(in the rows, 128 means zero)
Known rows, with every step that occurs:
L -> W -> F -> Z -> G: [ 92 111 131 148 146 128 127 148 130 111 114  89  99 154 156 141 161 147
 145 124 163 132 137 116 105 165]
B -> W -> F -> Z: [ 78  90 157 137 166 120 116 132 127 134 114  53  86 154 187 143 130 174
 125 116 149 114 135 120 146 132]
L -> W: [165  98 104 149 150 125 121 143 123 146 139 104 118 138 196 142 136 121
 121 116  84 134 129  98 138 133]
Z -> L -> W: [160  75  92 150 142 133 125 153 124 132 145 114 104 162 197 154 113 130
 125  99  24 140 128 134 153 135]
B -> W -> F: [ 90 107 149 126 153  94 124 124 106 188 120  55  94 130 215 154 104 172
 134 127 131 131 108 128 181 120]
L -> W -> F: [119 119 137 135 169 105 143 122 109 134 119  60  92 158 227 145 140 161
 124 106  97 149 132  95 144 138]
L -> Z -> B -> W: [127  79 124 169 134 117 118 124 125 166 115 107 138 125 203 133  77 104
 113 129 141  85  90 127 130 120]
F -> Z -> L -> W -> B: [137  80 106 160 172 144 130 120 137  58 208 121  79 167 151 127 135 113
 123  93  61 129 134 106 156 136]
L -> Z -> G: [144 119 138 172  95 124 121 152 126 162  95 103 137 124 102 123 109  89
 137 138 201 102 120 142  79 204]
G -> W -> L: [144  63 120 150 115 129 111 159 112 147 160 145  44 110 132 132 112 192
 139 109 117 124 141 133 119 145]
L -> Z: [163 105 160 166 123 126 130 130 124 147 104  76 125 146 137 119 107  97
 108 111 156  98 140 123  90 191]
G -> W -> F: [113 101 153 135 141 104 127 110 118 202 161  92  66 133 153 151 123 196
 146 124 133 136 149 111 135 126]
B -> W: [124  86 119 141 132 111 101 144 119 196 135 103 128 108 181 154  93 137
 130 133 120 111 103 127 172 120]
B -> Z -> G: [170 122 104 152  96 132  91 149 137 171 113  83 141 121  97 134  87 114
 163 157 188  97 118 158 103 198]
L -> Z -> G -> W -> F: [101 116 166 155 107 102 148 118 118 185 122  89  92 130 130 135 126 179
 151 135 179 131 148 131 105 157]
F -> Z -> B: [135  80 120 158 166 148  81 121 144 130 141 138  91 149 138 131 105  88
 124 120 170  79 123 108  69 152]
G -> Z: [145  94 123 143 126 124  85 127 125 167 136 123 120 122 167 107 101 126
 124 115 160 109 172 132  94 212]
F -> W -> B -> Z: [179 112 114 154 138 124 131 124 138 119 220  78 118 126 128 126  92 143
 164 119 117 105  83 116 152 148]
F -> Z -> L: [136  64 130 147 144 153  94 150 138 125 133 109  76 171 122 149 103 123
 126 102  99 105 147 156 113 174]
G -> W: [154  83 125 149 128 122 103 129 132 218 175 140  91 117 118 149 115 156
 142 133 123 117 144 110 123 124]
W -> F -> Z: [ 99 101 171 137 167 130 113 126 130 121 105  61  75 166 157 135 136 151
 123 105 162 111 146 114 101 174]

Rows:
[ 82  98 131 135 160  97 115 108 113 179 128  89  95 131 227 156  88 154
 138 131 142 117  84 121 159 104]
Z -> B -> W -> F
[117  63  95 151 131 120  99 163 109 129 137 134  70 109 204 136  75 151
 128 116 130 104  82 142 142 118]
Z -> B -> W -> L
[145  68 124 173 128 132 143 158 116  83 134 140  78 122 196 120  92 131
 132  89 137  97  84 124  77 164]
F -> W -> L -> Z -> B
[ 88 116 150 145 134 126 107 144 132 131 100  87  93 143 118 143 138 137
 150 131 209 117 130 131  86 188]
W -> F -> Z -> G
[134  90 122 174  82 127 150 195 112  99 113 126 100 105 140 121 117 143
 153 103 166 117  92 149  91 196]
F -> W -> L -> Z -> G
[107  98 146 143 181 129 135 131 128  91 124  61  84 178 204 137 166 160
 116  99 118 132 151  93 115 152]
L -> W -> F -> Z
[162 135 109 161 109 128 104 122 138 140 165  88 135 118  68 119  86 106
 169 155 195  99 102 145 125 189]
W -> B -> Z -> G
[136 109 135 179 110 117 136 104 131 151 198 148 103 106  61 113 117 122
 152 142 178 114 129 111 114 145]
L -> Z -> G -> W -> B
[ 96  76 149 148 168 129 106 102 140 140 160 126  64 154 159 142 122 156
 140 121 163 100 141  98  82 125]
G -> W -> F -> Z -> B
[109  91 124 132 148 115 140 122 112 118 133  78  83 170 244 129 119 177
 129  88  64 157 173 134 150 169]
G -> Z -> L -> W -> F
[103  93 128 152 190 131 118 109 135  99 140  97  76 168 217 134 137 133
 122 108 133 113 129  93  91 131]
L -> W -> F -> Z -> B
[143  94 123 156 145 116 118  95 133 170 231 152  80 107  88 130 119 135
 145 129 130 119 127  92 144 117]
G -> W -> B
[188  86  86 152 128 141 128 144 128 112 143  74 117 173 191 141  99 142
 134 109  27 129 136 153 159 153]
B -> Z -> L -> W
[141  98 125 154 150 114 131 134 129 136 227 136 101 106 137 139 115 121
 160 104 113 121  72  87 154 128]
F -> W -> B
[104  50 103 156 142 138  98 164 120  95 132 134  59 121 196 131  94 155
 124 105 143  92 101 138 124 128]
F -> Z -> B -> W -> L
[184  88 109 145 115 144 101 136 134 149 142  62 109 162 121 142  53 136
 146 119  83 102 129 182 139 181]
B -> Z -> L
[144  66 111 146 125 125 132 194 109 102 166 133  58 101 174 144 112 174
 149  85 100 128  84 121 129 158]
F -> W -> L
[ 98  84 171 141 161 129 117 113 134 143 150  89  56 157 136 143 148 188
 135 116 149 121 164 104 104 139]
G -> W -> F -> Z
[119  78 101 149 144 114  91 128 128 198 148 134 120 104 198 154  74 112
 132 137 132  97  82 125 152  99]
Z -> B -> W
[159  88 143 166 117 134 139 158 109  96  84  83  78 138 153 102 106 126
 107  90 151 103 139 141  84 208]
W -> L -> Z
[143  67 108 152 156 148 122 154 134  92 146 110  89 178 180 146 136 127
 116  92  39 131 148 128 136 145]
F -> Z -> L -> W
[111  62 114 160 105 144 105 176 124 117 149 162  45 109  93 130 134 188
 149 120 164 117 148 143  88 163]
F -> Z -> G -> W -> L
[118 118 141 142 105 109 127 117 127 187 149  71  99 129 119 145 109 203
 175 152 170 125 147 146 125 150]
B -> Z -> G -> W -> F
[102  83 152 136 156 139 114 135 127 117 120  72  62 181 152 150 109 151
 132  93 102 121 145 148 120 172]
W -> F -> Z -> L
[134  90 111 154  98 118 100 144 132 225 177 161 106  94  79 152 115 147
 163 154 165 124 135 132 114 136]
Z -> G -> W
[ 98  92 148 146 181 133 100 107 136 120 130 101  72 163 178 137 112 125
 131 113 179  96 125 105  73 153]
W -> F -> Z -> B
